(in the rows, 128 means zero)
Known rows, with every step that occurs
gagip-sedimu-peku-tomi: [ 79 109 105 147 146 124 112 150 124 132 101 108 134  68  71 155  86 179
 121  96  85 111 115 113 146 123 146 139 122 104 114 125 101 127 148 138
 121  93 191 136 137 121 161  81 111 165  61 157 135 148 104 103 137 153
  98  89 101 115 124  98 125 128 124 165 136 135 103 145]
fave-gagip-kufo-rabi-bogur: [215 184 162 137 128 168 122 145  75 130 195 188 151 176 114 131 208  91
  92 198 142 147 141 145 108 130 135  48 139 168 103 117 145 147 116  92
 143 157 107 106 140 121 120 151 133 134 190 151 110  72 143 114 150 120
 191  87 175 145 104 165 156 156 106 130 107 143 105 131]
peku-sedimu-gagip-kufo-rabi: [172 197 140 146  85 178 139 120  96 154 141 163 143 104 183  67 148  75
 148 144 142 136 158 118 129 131 133  97 152 151 115  99 161 147 127  91
 151 124 217 150 132 126 127 174 118 143 142 136 145 126 171 151 107 113
 126 185 140 155 105 118 118 158 121 136 142 116 161 141]
peku-sedimu: [ 94 109 106 137 119 113 128 118 155 120 128 117 112  94 167 130 100 116
 144  78 121 112 124 131 172 127 114 150 139 120 134 132 134 127 137 153
 118 140 122 126 112 114 130 159 126 105 130 106 119 136 126 161  95 120
  93 138 100 133 129  81 144 106 124 131 141 129 172 150]
gagip-sedimu: [ 99 117 130 125 132 123 141 132 123 114 109 112 136 159  82 123 116 145
 138  94 147 126 119 129 139 134 139 156 124 130 128 130 111 129 141 146
 124 149 123 133 137 114 135 123 146 113  98 123 108 151 132 132 142 139
 113 125 123 124 132 130 148  93 142 127 113 133 134 161]
fave-gagip: [121 122 138 120 171 122 131 108 148 138 177 109 111 170 123 160 155 150
 159 131 126 134 123 127 115 131 122 149 143 132 131 107  99 134 142 138
  94 143 130 114 116  89 126 140 165 115 177 124 121  90 141 112 157 107
 143  63 146 102 125 137 158 151 138 109 123 133 148 133]
deran-gagip: [117 121 133 118 154 107 138 103 149 144  56 112 117 156 158 143 129 147
 159  91 133 163 120 150 117 124 114 171 113 106 142  96 120 119 133 140
 106 176 116 132 104  72  77 137 144  66 153  98 110 102 113 118  97 135
 126 107 128 134 163 136 123  82 121 110 124 138 154 125]
kufo-rabi-bogur-gagip-sedimu-peku: [193 121 131 172  80 111  98 178 142 130 112 173 152 129  53 130 169 155
  15 134 119 138 145 126 127 145 142  16  96 132 156 168 118 113 120  97
 138  93  63  91 108 179 140 117 132 162  98 152 165 166  89 136 127 120
 162 155 156 164 111  79 154 113 116 156 117 121  78 121]
peku-tomi: [ 96 118 131 134 132 141 132 149 143 130 122 106 134  85 123 138 108 140
 138 140 126 129 114 134 127 103 123 137 117 114 109 128 119 122 128 158
 105 120 160 123 154 101 139 117 112 134 137 132 128 108 156 101 119 147
 105 135 108 115 139 140 145 103 129 145 129 162 159 130]
tomi-gagip-sedimu: [ 99 117 136 118 117 120 139 131 119 134 115 104 124 160  93 121 135 131
 143  88 127 102 133 125 133 113 145 166 125 153 121 134 119 131 136 124
 150 129 127 163 153 162 149  94 137 109  84 107 112 183 124 133 138 143
 122 154 117 131 134 135  40 148 140 122 129 134 137 131]
tomi-gagip: [111 126 149 125 134 104 141 122 144 135 138 109 111 148 150 131 142  98
 159 119 126 107 133 126 121 109 117 157 119 137 130 128 119 116 127 134
 136 135 123 151 158 149 133 128 136 112 145 108 120 165 136 141 129 124
 119 160 116 137 121 140  53 148 152 115 138 138 185 117]
tomi-gagip-kufo: [113 189 133 109 148 144 147 116  85 130 164 127 118 162 143 124 148  63
 169 167 122 115 124 133 100 112 130 164 138 162 107 131 147 124 111 122
 144 130 144 135 150 152 114 134 145 120 155 117 110 136  96 139 117 135
 145 169 128 147 126 159  45 164 138 117 142 138 169 135]
deran-roneb: [129 117 123 115 160  96 121 111 154 127  87 114 132 155 132 121 132 132
 138  93 146 119  97 163 147 106 114 133  97 116 102 138 114 103 141 129
 102  62 102 120  71 103 126 119 129 138 170 126 143  73 160 139 116 138
 126 140 137 135 151 145 156 129 137 119 119 123 176 155]
kufo-gagip: [162 127 149  86 119 111 132 113 152 127 152 133 121 165 148 119 119 105
 122 118 144 172 110 123 117 124 122 162 111 127 135 189 121 124 120 147
 131 138  62 107 127 122  87 142 147 110 148 111 142 115 107 122 116 139
 128 127  98 114 151 136 118  92 119 125 144 132 151 115]
rabi-bogur-gagip: [148 119 164 143  98  91 134 147 171 122 131 136 119 155 113 111 147 136
  39 150 146 142 129 136 119 134 126  78  97 123 161 150 129 103 106 135
 103 134  46  73 150 146 108 150 124 133 158 113 145 116 107 134 108  84
 157 159 150 149 127 109 156  99 124 126 140 141 154 120]
peku-sedimu-gagip: [ 91 137 116 145 101 116 147 106 160 147 126 112 110  92 185  78 112 118
 145  90 125  88 146 109 145 133 111 144 154 105 139  91 137 146 145 123
 108 135 219 164 136 122 144 168 116 123 131 113 142 136 160 163 109 103
  99 165 108 121 119  81 138 139 134 135 145 131 190 137]
fave-gagip-sedimu-peku: [ 97 109 101 145 158 118 124 119 117 135 170  83 135 146  59 194 122 183
 135 102  86 115 135 124 140 153 147 148 159 106 135 117  84 137 149 124
 115 103 170 148  76 103 134  96 168 144  95 134 112 134 107 131 185 133
 117  24 133 104  86 110 147 172 123 116 107 121  80 150]
sedimu-peku-tomi: [ 86 100  95 142 149 123 118 142 150 146 114 117 129  53 115 161  91 147
 136 130  96 103 105 106 136 117 124 128 128  93 125 137 103 128 139 156
 113  79 184 132 127 109 144  88 101 157 126 152 158 112 114  98 109 153
  95 115  95 125 117 110 140 121 117 153 132 146 136 127]
fave-gagip-kufo: [125 188 128 107 161 158 129  96  77 132 195 123 116 173 112 159 153 116
 180 173 134 145 130 121 111 129 131 158 164 157 103 105 117 153 129 125
 109 141 142 121 116  90 104 145 155 121 187 128 108  68 121 125 150 104
 149  56 175 117 107 169 155 165 126 108 120 119 129 140]
kufo-gagip-sedimu: [148 132 129  88 106 111 144 123 119 115 150 130 127 175  95 129 126 130
 105  81 146 174 121 121 135 138 145 158 133 141 111 190 104 125 126 142
 147 151  71 118 126 134 104 128 155 125  91 119 129 132 101 118 144 147
 129 118 105 114 143 120 112  86 115 135 127 134 100 138]
gagip-kufo-rabi-bogur: [205 180 180 135 118 167 119 157  92 124 133 198 136 171 130 101 192  68
  80 192 161 144 141 142 115 140 138  44 105 177 115 151 162 131 116  97
 145 140  89 108 143 138 106 153 113 141 169 150 121  85 133 138 107 133
 180 156 152 163 121 155 150 109 120 128 106 146 130 128]
rabi-kufo: [124 128 150 125 143 169 129 132 156 120 128 151 129 167 120  98 127 129
 130 152 169 135 130 119 127 117 143 127 121 106 148 106 157 118 119 148
 129 137 111 113 142 169 114 154 133 135 158 135 144 101 157 153 130 112
 131 183 124 136 122 114 142  59 130 113 112 142 166 147]
gagip-fave: [116 114 115 119 131 116 125 138 183 101 137 148 111 144 170 123 125 111
 152 126 146 152 122 135 118 111 110 155 132 119 131  75 131 112 137 143
 117 127 104 116 124 111 157 132 144 123 136 136 116 134 158 127 114 132
 130 124 140  88 127 136 150 127 140  84 117 113 122 133]
gagip-bogur: [122 102 132 127 131 124 139 104  90 108 114 132 126 141 157 114 138 107
 203 142 139 123 104 137 126 137 119 159 133 110 122 163 140 115 144 117
 116 156 121 126 135 104 122 134 131 130 142 137 107 108 155 137 146 119
 107 133 140 126 147 167 159 109 146 124 115  94 130 116]
peku-tomi-gagip: [ 90 124 133 138 137 138 139 157 136 139 136 106 123  75 134 126 123 112
 138 119 114 116 129 133 120  82 100 146 128 129 107 135 132 133 122 149
 130  99 165 140 194 145 169 103 105 136 130 130 134 141 125 100 135 137
 114 154  93 128 149 134  50 157 142 148 154 148 170 130]
tomi-peku-sedimu: [ 83 130  70 147 137  96 128  95 162 137 143  83 116  85 182 130  47 142
 143  97 162  63 146 147 178 152 118 145 162 156 150 129 146 144 125 133
 130 125 138 129  94  85 130 152  97  81 107 109 110 179 140 165 100 147
 104 127 106 128 119  93 207 140 130 129 137 145 167 152]
tomi-peku-sedimu-gagip: [ 80 141  92 151 106 119 149  97 168 155 145  73 111  82 185  95  57 138
 145 100 153  57 155 135 167 149 114 155 156 162 145  94 162 145 139 127
 133 101 228 165 107  85 142 152  88 113  96 107 126 184 169 154  95 141
 108 140 110 113  93 104 188 184 127 135 145 146 164 127]
deran-gagip-kufo-rabi-bogur: [221 188 167 131 119 151 125 127  95 124  79 194 146 179 160 102 193  90
  96 160 153 179 122 160 109 139 126  50  94 166 120 111 161 123 105  86
 150 183 110 131 119 110  69 145 125  77 183 122  97  75 111 113  79 133
 186 134 149 161 142 156 116  85 107 123 112 137 104 116]

Rows
[ 88 109  90 143 142 134 102 152 176 132 128 119 116  39 176 155 102 118
 125 143  59 109 126 132 116  94 100 132 146 110 117  82 127 121 131 144
 142  65 188 159 138 159 197  61  93 161 102 151 147 184 126 102 119 145
 120 123  78  97 116 126  46 215 140 126 137 116 111 100] -> sedimu-peku-tomi-gagip-fave
[165 126 123  67 112 103 128 127 190 107 155 164 125 158 191 114 116  96
 117 131 143 180 126 126 103 112 105 152 128 135 125 137 132 129 122 132
 123 136  55 113 129 118 116 142 147 119 134 119 131 127 129 112 119 144
 134 110  99  90 153 137 110 124 122 106 137 112 108 116] -> kufo-gagip-fave
[ 88 107  88 156 121 117 109 137 123 148 106 100 123  53  36 170  74 181
  70 108  80 127 118 114 147 118 157 119 131 106 145 145 110 130 131 140
 105  84 134  91 117 157 148 101 109 171  51 146 168 144  92  99 132 124
 114 121 137 118 111  88 128 136 140 156 139 134  80 130] -> bogur-gagip-sedimu-peku-tomi
[ 93 110 100 134 153 110 106 121 125 121 121 114 137 154  79 155 114 156
 123  92  94 104 133 117 153 152 137 146 136 118 142 137  92 125 137 138
 121  96 161 138  88 125 137  92 147 137  80 141 134 165 104 136 133 150
 108 106 125 128 115 108 128 108 121 124 109 130 109 142] -> gagip-sedimu-peku
[174 112 151  84 116 162 132 124 104 116 146 172 139 146 166  87 135 107
 136 173 168 156 117 103 111 123 138 118 136 109 141 197 153 134 106 111
 147 162  53 118 149 196 107 163 121 151 150 131 143  82 149 143 154 101
 129 180 102 128 150 146 127  68 115 148 130  98  98 120] -> rabi-kufo-gagip-bogur
[199 111 177 140 116 126 121 168 147 122 118 180 146 159 141  84 196 112
  59 143 170 150 135 146 123 134 114  40  90 152 114 151 145 123 124 125
 133 151  83 125 148 130 132 147 124 113 169 141 129 120 160 128 123 132
 162 171 137 142 126 128 164  81 114 131 112 157 151 115] -> kufo-rabi-bogur
[207 135 191 142  73 115 112 164 146 128 122 177 134 155 110  98 181 122
  40 162 161 150 144 132 117 133 128  22  97 140 149 163 135 112 104 113
 127 142  33  78 160 168 122 150 124 124 171 121 162 107 136 124 112  99
 172 199 180 156 138 122 156  98 111 138 123 135 148 111] -> kufo-rabi-bogur-gagip
[187 133 145  68 112 157 125 147 205 125 162 176 137 164 166  81 113 108
  86 152 164 182 128 122  97 109 125 103 134 128 142 116 160 128 106 137
 136 137  50 110 140 186 127 146 145 145 132 136 168 113 134 135 124 121
 139 165  88 110 146 124 114  91 118 106 125 105 103 116] -> rabi-kufo-gagip-fave
[124 108 121 118 153 145 122  89  76 118 177 112 133 127 138 148 155 148
 202 159 120 117 130 131 120 141 113 168 165 115 113 129 127 159 151 125
 112 160 121 140 114 102 135 142 151 126 172 121  99  80 163 117 194  95
 117  60 152 104 138 171 185 152 141 122 115 101 106 117] -> fave-gagip-bogur
[ 90 109  99 140 151 108 113 125 114 136 104 102 130 135  95 167 116 127
 138  96  74  91 139 114 140 125 134 151 131 131 139 144 105 130 141 119
 149  80 168 169 116 163 145  77 142 129  74 129 130 196  73 140 135 153
 115 115 106 135 108 101  48 177 144 130 132 116 107 126] -> tomi-gagip-sedimu-peku
[189 187 150 122 130 153 116 136  84 133 147 180 148 172 132 122 167  75
 163 165 166 159 135 126 116 142 144 105 131 156 108 139 150 124 115 102
 140 147 114 106 136 110 107 133 138 125 183 152 136 110 146 137 139 134
 152 175 184 152 148 174 140 101 127 113 115 132 143 144] -> gagip-kufo-rabi
[ 81 117 106 146 155 125 123 150 154 147 121 101 126  52 130 164 100 118
 141 125  68  86 120 120 112 101 115 138 127 109 120 136 117 127 140 140
 142  78 198 162 146 163 153  88  94 150 115 137 162 167 100 113 118 155
 102 122  86 133 107 127  42 179 124 148 166 135 153 113] -> sedimu-peku-tomi-gagip
[ 80 101  96 142 141 135 123 116 116 139  42  83 145  58  79 175  79 191
 130  84  61 135 115 133 153 132 149 150 106  88 136  95  94 131 152 134
 115 123 204 155  90  98 122  71 100 109  72 135 124 127  80  97  81 167
  98  58  95 128 132 107 112 101 116 150 129 116  66 121] -> deran-gagip-sedimu-peku-tomi
[ 71 123  91 150 164 144 126 130 111 142 164  88 131  74  48 197 108 197
 121 107  70 118 125 116 136 132 139 143 152  97 116  99  93 146 144 140
 108  87 209 147  98 110 154  82 131 176  79 154 133 139 114  84 178 144
 107   8 120  94 105 102 146 182 125 150 128 131  68 138] -> fave-gagip-sedimu-peku-tomi
[137 124 156 142  83 109 126 153 135 115 116 137 119 161  54 106 148 163
  31 121 132 129 135 138 132 133 141  84  98 143 158 156 113 111 119 132
 108 137  42  77 144 164 127 149 132 135 102 119 125 148 103 126 132  97
 144 144 163 146 116  97 141  91 130 135 131 145 105 132] -> rabi-bogur-gagip-sedimu
[109 113  99 134 153 100 129  99 137 142  54  91 132 143 112 167 104 178
 142  68  82 141 114 133 151 145 141 153 116  83 156 100  90 133 145 127
 123 141 156 147  63  92  83 105 148  94  84 119 106 140  76 121  92 160
 108  68 126 132 120  89 110 102 123 122 108 107  70 128] -> deran-gagip-sedimu-peku
[192 201 152 128 105 135 120 134  94 131 145 181 124 158 102 116 161  85
 125 198 165 177 148 135 104 136 161  88 126 160 128 154 128 115  81 104
 134 135  75  66 134 157 104 164 132 142 182 136 166  99 121 131 130 103
 158 193 212 156 149 159 132 113 124 116 122 113 129 141] -> bogur-gagip-kufo-rabi
[112 118 152 133 116 139 145  93  83 129 124 110 140 113 161  71 155 108
 192 148 117 103 129 109 122 133 111 157 139  97 119 113 139 135 147 108
 125 137 205 158 154 104 131 143 117 139 142 122 113 116 183 132 147 109
 104 149 149 121 136 173 155 144 129 133 133 102 126 110] -> sedimu-gagip-bogur
[ 85 128  88 162 104 136 147  75  87 138 142  86 121  43 207  80  64 126
 184 127 155  46 133 133 157 153 117 156 170 138 133 104 170 153 135 107
 157 105 216 174 118  93 147 155  65 126  88 126 105 163 189 157 127 127
  83 132 110 118 117 125 213 191 133 142 153 107 111 105] -> tomi-peku-sedimu-gagip-bogur
[105 121 122 111 147 128 137 127 105 129 173  93 134 163  69 146 142 169
 155 103 125 138 130 130 133 141 145 159 148 143 113 102  92 141 149 136
 116 154 132 143 120 106 138 125 169 122 123 122 107 119 135 110 189 116
 127  50 150 101 113 120 153 142 133 121 117 128 113 135] -> fave-gagip-sedimu
[112 106 123 113 129 110 135 142 171 119 136 135 104 144 187 117 135  91
 141 127 134 124 135 136 108 107 109 163 138 144 122  85 133 118 117 138
 145 110 108 157 139 157 175 111 140 117 130 110 123 169 149 131 114 128
 133 148 122 108 123 136  59 184 156  88 130 117 133 111] -> tomi-gagip-fave
[112 106 109 163 104 119 114 170 145 134 102 109 139  59  38 134  96 185
   4 145  80 121 135 121 136 131 134  62 112 114 143 163 118 120 124 142
 111  77 117  92 145 176 154 101  89 160  63 156 153 148  84 103 121 132
 131 122 118 145 104  79 144 136 114 170 132 136  70 123] -> rabi-bogur-gagip-sedimu-peku-tomi
[175 139 151  80 119 158 126 147 173 115 150 161 141 172 145 102 134 120
  97 144 165 167 119 107 119 116 141 105 131 119 147 165 157 132 100 145
 140 146  65 104 138 183  96 160 144 136 151 121 164  93 128 144 126 118
 135 170 109 121 147 121 114  59 111 123 136 127 145 140] -> rabi-kufo-gagip
[128 104 139 119 149 123 153  85  91 117  54 122 132 126 183 132 139 120
 207 124 135 147 115 148 125 140 107 170 124  91 131 113 126 127 139 114
 106 188 117 146  93  79  85 137 130  83 133 105  83  74 142 135 114 118
 108 113 142 141 173 162 150  89 126 120 103 108  97 114] -> deran-gagip-bogur
[118 100 129 125 138 130 144 121  83 115 125 129 129 118 170 117 149  87
 189 136 127  88 116 130 117 124 109 156 132 126 117 155 142 125 140 111
 151 141 124 161 160 151 137 120 118 121 138 121  95 152 149 138 159 119
 110 146 127 143 141 163  72 168 138 127 122  97 135 109] -> tomi-gagip-bogur
